Each row comes from the steps of one walk. Every step used is in the known rows, and no mark comes twice. Write the walk behind each row, first mark first.
Known rows
mudu > dezema > rebesib > mose: [ -8   4 -17   5  -6   7   9  11   3   0   2  -6 -18   2  17   4   8 -15
 -17 -31   6 -13  15   1   3  -9   0  -2  -5 -17   5 -12  -8   9  -1  17
  -4   0  -4  11 -18   5 -11   1]
pata > vobo > dezema > zitof: [ 27  13   5   4   0   1  11 -15  -6  -9  -9 -11  14  11  -1   6   9  -8
  -6  -4  -1  -5   3 -16  -7  -7 -15  15  -5   8  -7  -7   3  -2  10 -22
  12  13  10   8  -8   9  15  -4]
zitof > tebo: [ -2  -2   5   7  22   0 -30  10 -13   6   6   6   7  -9  -5  -7  -5  14
  -4  -8  -6  -1  -6  -2  -5  16  11 -25  26   4  11 -10   9  -1   9   4
  -7   9  -6 -12   7   1  -3   8]
mudu > dezema > vobo: [  1  19 -25   3  -8 -21  15  -3 -15   1  -6   0   5  10  -2  13  -1 -18
   4 -16   3   2  -4  -2  -6   4 -15   3  -5 -24 -10   3  -3  -5   5 -14
  14  27   5   6   7 -12  -4 -14]
mudu > dezema > rebesib > tebo > garev: [ -7   5 -10  -3   0  -2 -12   5  20  12  18   9   0 -12  -5   7  -2  -4
  -3  -3  -4 -15  16  13   3  11  16  -7 -13   5  -2  12  12  -4  -2  -2
 -33  -8   0  -6 -12  -7   6  15]
tigari > ludab: [ -8  -7  -1   6   9   0 -14   0 -14 -11   1  25  -2  -6  21  -5  -4 -20
  -2 -26  -2   1  -3   4  15   8   3 -14   1 -11  21 -17 -15 -24 -14  22
  14   1  -5  -6  -9   7   5   9]
vobo > dezema > zitof > tebo: [ 19   3   6  13  21   3 -12   3 -17   9   5  -8  19  -8  -4  -4   2  21
 -17  -1 -12  -6   6  -9  -9   1   3 -13  16  15  10  -6  14   8   9 -20
  -8  11   9  -7  -5  -2   2   1]
rebesib > dezema > zitof > tebo: [ 11   8   2  19  19   7 -15   4 -18   6   4 -18  13  -4 -13  -3  -6  30
 -12   0 -17 -19   4  -4  -8  -1  -1  -9  13  25   9  -1  14  20   1  -4
  -3  16   7  -9   3   1 -13   2]
zikad > vobo > dezema > zitof > tebo > rebesib > mose > ludab: [ 12 -16  11 -11  -9  12  16   0 -12   0 -18   9  -9 -10  -1 -14  -3  -5
 -11 -13  -1  -6  22 -11  11 -16  -6  -4  -3   2  33  11   1   5 -13  12
  12 -14   9  17 -21  -9  13  -2]
rebesib > dezema > zitof > tebo > zikad: [ -2   2   4  18  16   4  -7  18 -10  10   9  -3  14   2  -2  -5   6  25
   4  14 -19   0   3   7  -2  -3   1  -9  12  22 -11  10   7   5  -2  13
 -10   5 -19  -6  18 -11 -10 -10]
garev > tebo > zikad: [-20   2  -2  -2   5   0 -13  16   9  -2   4  17   4  -7   5 -10  14   1
  15  18  -9  11 -15   9   0   8  -1 -19  17  -6 -11  -5 -13 -21   9  12
 -13  -7 -23  -7  21  -7   2  -2]
mudu > dezema > rebesib: [-16  21  -2   1  -7 -19  11  -3   6   9  18  11  -3  -1  16  -3   8 -10
 -11 -18  22  -7  -2   5  -8  -8   0  14  -5 -23  -8  -4   1   8   5   4
 -15   5  14  -1   0  -6  -4   0]
dezema > zitof > tebo > rebesib: [ -8  -2   8   1  14  -2  -6  -4   0   2   3  12   6  -9  -8  -7  10  21
 -19   4 -12  -2  11   5   2   7  -3   0   3  -2  16 -12  10  11  -3  16
 -18  -3   4   3  13   9   9  -2]
mose > rebesib > dezema: [  6   6  13  -6  -2   5  12 -13  -2   2  -4 -11 -15   4   4  -4 -17  10
  -2  10  22   0  -3 -11  -8  -1  -1  13  -2   1   2  -5  -7   9  -3   5
   1  -6  10  -1  -5   6 -18  10]
rebesib > tebo > zikad > vobo: [ -9  -6   3   5 -10  -5  -9   6  13  -4 -14  -7   8   5 -14   6  -4  -1
  23  20 -13   8 -12   1   0  -5  -4  -1  -1   9 -22  24   9 -18  -3  -7
   9  -5 -19   9  13 -13  -1   3]
garev > tebo > zikad > vobo: [-14  -1  -4  -1 -12  -9  -7   5  11  -8  -8   1   9   1 -14  -8  -3  -9
  26  25 -15  11 -24   0  -7  -5 -12 -10   9  -4 -15  13  -6 -20   6 -10
   4  -4 -11  -2  21 -16  -1   0]
garev > tebo > zikad > vobo > ludab: [-14 -22  -2   2   1 -13   1  -3   6   0  10  17   3   2   1 -10  -6 -11
  29  14 -10  21 -40   1  11 -19  -7   1   2 -12  -1  14 -13  -6 -15  -2
   0  -7  -2  -5  14 -18   4 -14]
zitof > tebo > rebesib > dezema > vobo > ludab: [  3 -20  -4   9   4  -5  13 -11 -12   8  13  14   2   0   9  -1  -8   3
   7   3   0  13 -23  -1   5 -12  -7  20  -7 -10  10   0 -13  26 -15  10
   7  11  15   6  23  -2 -16 -22]
garev > tebo > rebesib > dezema > vobo: [  3   6 -14  -2 -19   0  13  -9   1  -8  -8  -2   1  -3  -3   3  -1   1
   1  17   2  -1  -9  -1 -12   3 -19  16  -9  -9  -6  -9 -16  12   9   2
  12  15  15  17  30   5 -21  -5]
zitof > dezema > rebesib: [ -5  10   4  -5 -11 -11   2  -1   0   4  19  11  -8  -3  25   5   7   3
  -6 -11  35   5   0   2 -12  -2  15   3   6 -17 -14 -16 -14  14   3  11
  -5  -4   9  -9   2   9  -6  -5]
mudu > dezema: [ -4  22  -5   3   3 -23  14  -7 -16  10   0   2  -8   3   2   7   1  -6
  -6 -19   7  -4 -11   0  -3  -5  -6  -7   3 -18  -1   1   3 -16  -2   2
  -7   3   0  -6 -10 -18  -3   1]
mudu > dezema > zitof > tebo > rebesib: [ -7   6   8   6   9 -14   6  -8  -4  11   5  10   3 -11  -6  -6  12  19
 -23   1 -12  -7   8   4  -4   1  -5   1   1  -7  16  -7  14   7  -5  12
 -23  -3   8   4  11  -3   6  -3]
dezema > mudu: [-11   4   3  -8   0  -6   2   6   0 -11  -2  -2  -4   5  -3   2  -3  -3
   2  -6   2  -5  -3  22  17  33  -1   0  -3   7  -7  -2   3   4  11  -6
  12  -2 -10 -33  -8  16   8  -6]
dezema > vobo > zikad: [-14 -10 -30   0  -3   1  -1   7  -2  -4   7 -12   0  24   1  13  14 -15
  18   6  -2  23  -3   9   1   1  16  15  -2  -8  -4  -1  -6 -12  -4  -4
  22  23  -5  12  25   4  -4 -25]
vobo > zikad: [-18 -10 -13  -2   6   4  -7   4  -1   0  11 -10  -9  19   3   6  15  -6
  12   5   1  20  -8  10   5  -3  24   5   3  -1   3  -6  -1 -19 -10   9
   7   5 -10   0  13   3  -2 -11]
tebo > zikad > vobo > dezema > zitof: [ 22   5  -2   3  -4  -5  18  -8  -2  -5  -8 -18  16  13  -9   4   3   0
   2  12 -12   6   3  -8  -5 -20 -14   9  -9   9 -16  12   5  -5  -1 -26
   8   1   4   2  -8 -13   7  -8]
zikad > vobo: [  0   2  -6  -5  -6 -10  -6  -9   0 -13 -13  -9   2  11 -21   2 -19 -12
  16  -3  -4   6 -17  -7  -5  -4 -10  -2   1  -6  -9   6   1 -12   0 -13
  16   4   2  -3   2  -5   0   5]
rebesib > mose > ludab: [ -4  -9  -1 -16   4  16  -2  11 -18  -7 -16  16 -21   0   5  -5  -9 -15
   3 -36  11  -6  15  -4  22  -2   4 -18   3  -6  26  -1 -11  -7 -14  28
  21  -9 -10   1 -28   1  17   1]
mose > ludab: [ -9   4  11 -20   4  -1  -3   1 -17  -1  -6  29  -8  -1   2 -11 -11 -10
   9 -24  22  -1   0  -1  14   1   3  -8   6  -9  17   4  -7 -12  -9  18
  13  -5   1 -10 -15  -6  25   3]
mose > rebesib: [-10   0  14 -17   7  -3  -1  -7   8  -4  -3   9 -10   2   7  -8 -10  -5
  -1  -2  22  12   9 -10   0  15   8   3   5 -20  13 -11  -5  -3   1  -3
  -6  -6   1  -5 -13  15  16   8]
pata > vobo > ludab: [ -4 -13   7   3   7  -8  -3 -13  -5  -5   6  23  -3  10  11   0  -2 -23
  19 -19   7  12 -33  -7  12  -6  -5  14   0 -12   4  -6 -11   0  -9  12
  12   9   0   2   8  11  15 -12]
garev > tebo: [-10   8  -4  -5   6   2 -20   3   7  -8  -2   8   0 -15  -3  -8   5   0
   2   7  -3  -5 -19  -2  -3  13  -4 -21  18 -11   9 -20 -13 -13  16  -6
  -5   2   2 -10   7   4   4  14]

Write each row's walk
[  4   7   9  -4  -7   2  16 -18  -3   0  -4  -3 -16   1   0  -1  -4  15
  -8  10  11  -1 -10   2  -5  -8  -9  16 -12   0  -5 -11  -7   7  -8  30
  -4 -12   6   7  14   4 -22   5] : tebo > rebesib > dezema
[  0  -5 -11  -7  12   8 -26   6  12   0   5   5   0  -6 -17  11 -12   0
   7  -2 -16  -7  14  11  10  21  17 -22  -6  14   2   7   9 -16  -5   1
 -21  -9 -14 -11 -14   2  11  18] : rebesib > tebo > garev
[-14  -6   8   6   7   5 -13  16  10   6  -3   7   3  -2   6   7  13  11
  13  14  -7   7   1  10  10   8  10  -9   5   9 -19   8   6 -17  -1  16
  -6  -8 -33   3  13  -3   2   3] : rebesib > tebo > zikad
[  2  26 -12   9   9 -15  16  -8 -13   1  -2 -11   7  10 -10  10   5   4
 -12 -18  -9 -18   7   0   1 -10 -14   3  -6  -6   3   4   8   0  -8 -12
  -4  11   6  -7 -19 -10  12  -8] : mudu > dezema > zitof
[ 14   0  10 -11 -18 -12  20  -7  -2  -5  -8 -16   2   4  -4   0  -5 -10
   3  11   5   4 -11   8   3  15  -8   7  -8  11 -16  12   5   0  18 -36
  19  -7   5 -21  -9  -2  -3  -4] : zikad > vobo > dezema > mudu
[ -6 -14 -11  -9   2  17   2   3   4 -13 -14   0 -26   3   6   6   6  -6
 -13 -19  -5   1  16   2  13   3  -3  -8  -7 -15  14 -25 -13  -1 -10  37
   0 -17 -17  17  -9  19  -1   3] : tebo > rebesib > mose
[ 13   4 -14   5  20   7 -20   7  -7   5  16  -5  11  -2 -25  -3 -18  15
  -3  -2 -29 -13  13   9  -3  10   8 -22   0  28  10   7  11   7  -6  -2
 -26   3   1 -23  -7  -6  -3   5] : rebesib > dezema > zitof > tebo > garev
[  9  -7  17  -2 -21  -7  18   3   8   2 -10 -16   5  -3   1   4   4  -1
   8  27  -1   5  -7  14   7  15  -3   8  -7  23 -23  23  12  -4  17 -32
  14 -12  -9 -14  -2  -5  -5  -5] : rebesib > tebo > zikad > vobo > dezema > mudu
[ -1  -2  -6  -7  -3   2 -17   7  15   8  18   9  -4 -11   0  11  -3   4
   1   0   3  -6  18  13  -1  14  25 -12  -5   9  -5   5   3   0  -4   3
 -27 -13  -2 -11 -10   4   4  12] : zitof > dezema > rebesib > tebo > garev
[  8   5  -9  -5 -11   0  16  -6  -3  -6 -11 -11  -2  11   0   5 -16  -6
   7   6  15   4   2 -11 -12   6 -11  21  -9  -9  -6  -1 -11  15   6 -12
  20  18  10  11  10   8 -16  -5] : mose > rebesib > dezema > vobo
[  0   8   9  -3 -11   5  10 -15   4   0  -2  -1 -14 -14  -1  -7   2  16
  -9  24   5  -6 -18  -1 -10  -5 -13   8  -3  -1   2 -15 -13   5   2  22
  -9 -12  11   7  20   3 -24  11] : garev > tebo > rebesib > dezema
[  3  15  -1  20  20 -10  -9   5 -20  15   7  -7  15  -6 -12  -1   3  19
 -16 -12 -19 -17   5  -2  -7   1  -2 -15  15   7  15   2  20   8   2 -12
 -12  18   6 -11  -4 -12   2  -3] : mudu > dezema > zitof > tebo
[ 28   9  -3   1  -2  -4  15 -16  -5  -7 -11 -22  14  11 -13   7  -3   0
  -4   4  -8  -1   2 -14  -8 -18 -15   8 -10   7  -7   5   5   0   1 -35
  10   5  17   1 -16  -7   9  -3] : zikad > vobo > dezema > zitof
[  4 -17  -7   0   2  -5  19 -12  -7   2   9   8  -4   9  13   1 -16  -8
  16   0  14  15 -20  -8   6 -11  -7  25 -12 -17   8   3 -18  23 -16  -2
  13  11  16   3   4   2  -8 -21] : mose > rebesib > dezema > vobo > ludab
[-15  -6  -6   4  -5   3  -9  -1   2  -6   4  -6  -6  23   4   6  19 -21
  19   4   3  19 -15   1  -2  -1  15  18   5   3  -3  -5   0 -23   1  10
  17  16 -11  14  26  12   3 -14] : pata > vobo > zikad
[ 11 -11 -11  -2 -15  17   8   5  10  -8  -4 -14 -12   4  13   2   2 -19
 -12 -14   8  -1  11 -10  -4 -16   0   3  -8  -7  -3 -10 -10   8   6  -2
   8  -6   3  18 -16   7 -13   3] : zikad > vobo > dezema > rebesib > mose
[  2   4   0  13  26   4 -25   9 -13   2   6  -4  18  -3 -13  -3  -2  21
 -10  -8 -19 -13   8  -2  -3   9   3 -16  17  13  14  -6  14  12   2  -7
  -6  16   1 -13   0   4   8   0] : dezema > zitof > tebo
[-12 -11  12  -2 -13  -5  -3   3  19  -1 -14  -5   4   2 -11  -1  -7  -3
  21  26  -3  12  -4  -4  -1  -1   0   4   0   3 -13  24   9 -14  -3 -12
   5 -10 -16  10   9 -10   4   6] : mose > rebesib > tebo > zikad > vobo
[  6  -2  18   2  -8  10  -8  -2  20  10   5  -1   4 -17  18   6  13   8
 -14  10  21  -8   5  -3  -4   0  14  13  -2   4 -10  -3   9   6  14 -14
  -7  -3   9  14  -4   8  -2  19] : vobo > dezema > rebesib > tebo
[  2   0   1  15  -5  -5  -2   5  -5   2  -5 -17  15   8 -22  -5 -11  11
  15  21 -24   2 -10  -1 -10 -15 -12  -1   4  22 -16  26  10   2  -5  -7
   6   5  -7   0  19 -21 -16  -7] : rebesib > dezema > zitof > tebo > zikad > vobo
[ 25  11  -1   1   9   2  12 -10  -8  -5  -4 -13  10   9  -2   7   5   5
 -12  -5  -3  -4   8  -9  -3  -9  -6   4  -6   5  -2  -7   2   0   1 -21
   3   4  11  -3 -20   1  11  -3] : vobo > dezema > zitof
[-10 -14   5 -21  -3  13   8   3  -9  -6 -16  25 -25  -5   8  -9  -1 -14
  -4 -28  13  -2  19   0  23  -3   1  -8  -4 -13  30  -5 -13  -4 -18  42
  11 -19  -7  10 -20   5  19   0] : tebo > rebesib > mose > ludab
[ -7  -5  14   5  -5   6   0  12  19  12   8  11   6  -8  23   1  22   7
   2  22  10   8   5   7   2  -2  13   8   0   6 -26   8   5  -7   7   7
 -13 -11 -16  12  14  -4  -2   3] : vobo > dezema > rebesib > tebo > zikad
[ -5  -2  -2  10   1  -9 -10   9  -1  -1  -4  -7  19   8 -21  -6  -7   5
  18  14 -25   6  -6   1  -5  -8  -7  -7   9  12 -12  23  11  -5  -2 -10
   3   5 -12  -3  17 -17   0  -8] : dezema > zitof > tebo > zikad > vobo
[  7  -3  16   3 -16   5  -4  -5  23   7  -1  -8   7 -14   8   6   8   3
  -6  15  15  -8   1  -8  -8  -6   8  16  -4   5 -13   7  13   6  14 -23
   0  -2  14  18  -1   3  -4  18] : zikad > vobo > dezema > rebesib > tebo
[  8  -5  -4  -8   0   9 -13   3  23   8  17   8   3 -11  -1   5  -2  -3
  -3   6   1  -6  16   9   1  12  20  -5 -11  10  -5   7   8  -5   4  -8
 -28 -12   2  -4 -12   0   6  19] : vobo > dezema > rebesib > tebo > garev
[  8   4  11  14  15   7 -10   2 -10   8   4 -16  10  -6  -9  -8  -8  29
 -14   7  -9 -14  10  -9 -10   3   2  -1  13  19  17  -1  13  23   2 -10
  -7  11  11  -7  -3   3  -7   3] : mose > rebesib > dezema > zitof > tebo
[  9  13   0   4   1   4  19 -17  -3  -8  -4 -15  -1   7 -11   5   0  19
 -13   5  -6 -15   9   2   0 -13 -16  21 -18  10  -1  -6   0  19 -12  11
   0  -1  11   3  -1   8  -4  -4] : tebo > rebesib > dezema > zitof
[  9   4   7  -7 -17  -7  12 -11  15   1  10   0   5   1  12  -7   1 -15
  -5   5  24   6  -7  -8 -18 -15  -3  20  -7 -10 -18  -1  -3   7  14 -21
  -1  -2  23   7   3  -2  -6   6] : zikad > vobo > dezema > rebesib
[  5  -7  11 -13 -16  17  10   6  -6  -2 -10  20 -14  -3  22 -12   4 -29
  -3 -30  28  -6  15 -13   9  -9   2   6  -1  -6  14  -1 -12   2   2  19
  20  -4   5  19 -18   7  14   1] : pata > vobo > dezema > rebesib > mose > ludab
[  0  -5 -13   0  -8  13   0  13  -1  -6   3  -7 -22   1  24  12   7  -5
 -14 -26  16  -2  18  -2  -1  -5  11 -10   3 -13   1 -22 -20  15  -4  23
   6  -7  -7   7 -17  18 -13  -4] : zitof > dezema > rebesib > mose
[-11 -13 -12  -8  -1  19  -3   6  11 -14 -12   2 -21 -11   4  -1  12  -4
 -15  -6 -10  -4   9   0   8   6  -5 -16   2 -15  21 -29 -17  -3   1  27
  -5 -16 -11  15  -3  18  -3   7] : garev > tebo > rebesib > mose
[  9  -6  15  -1 -14 -12  14   6  -2   6  -2 -11  11  -3  -1  -6   0   1
   4  23  -5  10 -11  12   1  17  -2   0   2  20 -19  20  11   0  19 -29
   9  -9  -5 -21   5 -10  -8 -11] : zitof > tebo > zikad > vobo > dezema > mudu
[ -2  -9   0 -14   9   7 -19   3  22   2   5   8  -5  -8 -12   4 -14  -1
   5   7  -4  -1  23   5   7  25  20 -13  -7   7  11   7   9 -11  -5  -6
 -25 -15  -8  -9 -20   8  17  21] : mose > rebesib > tebo > garev
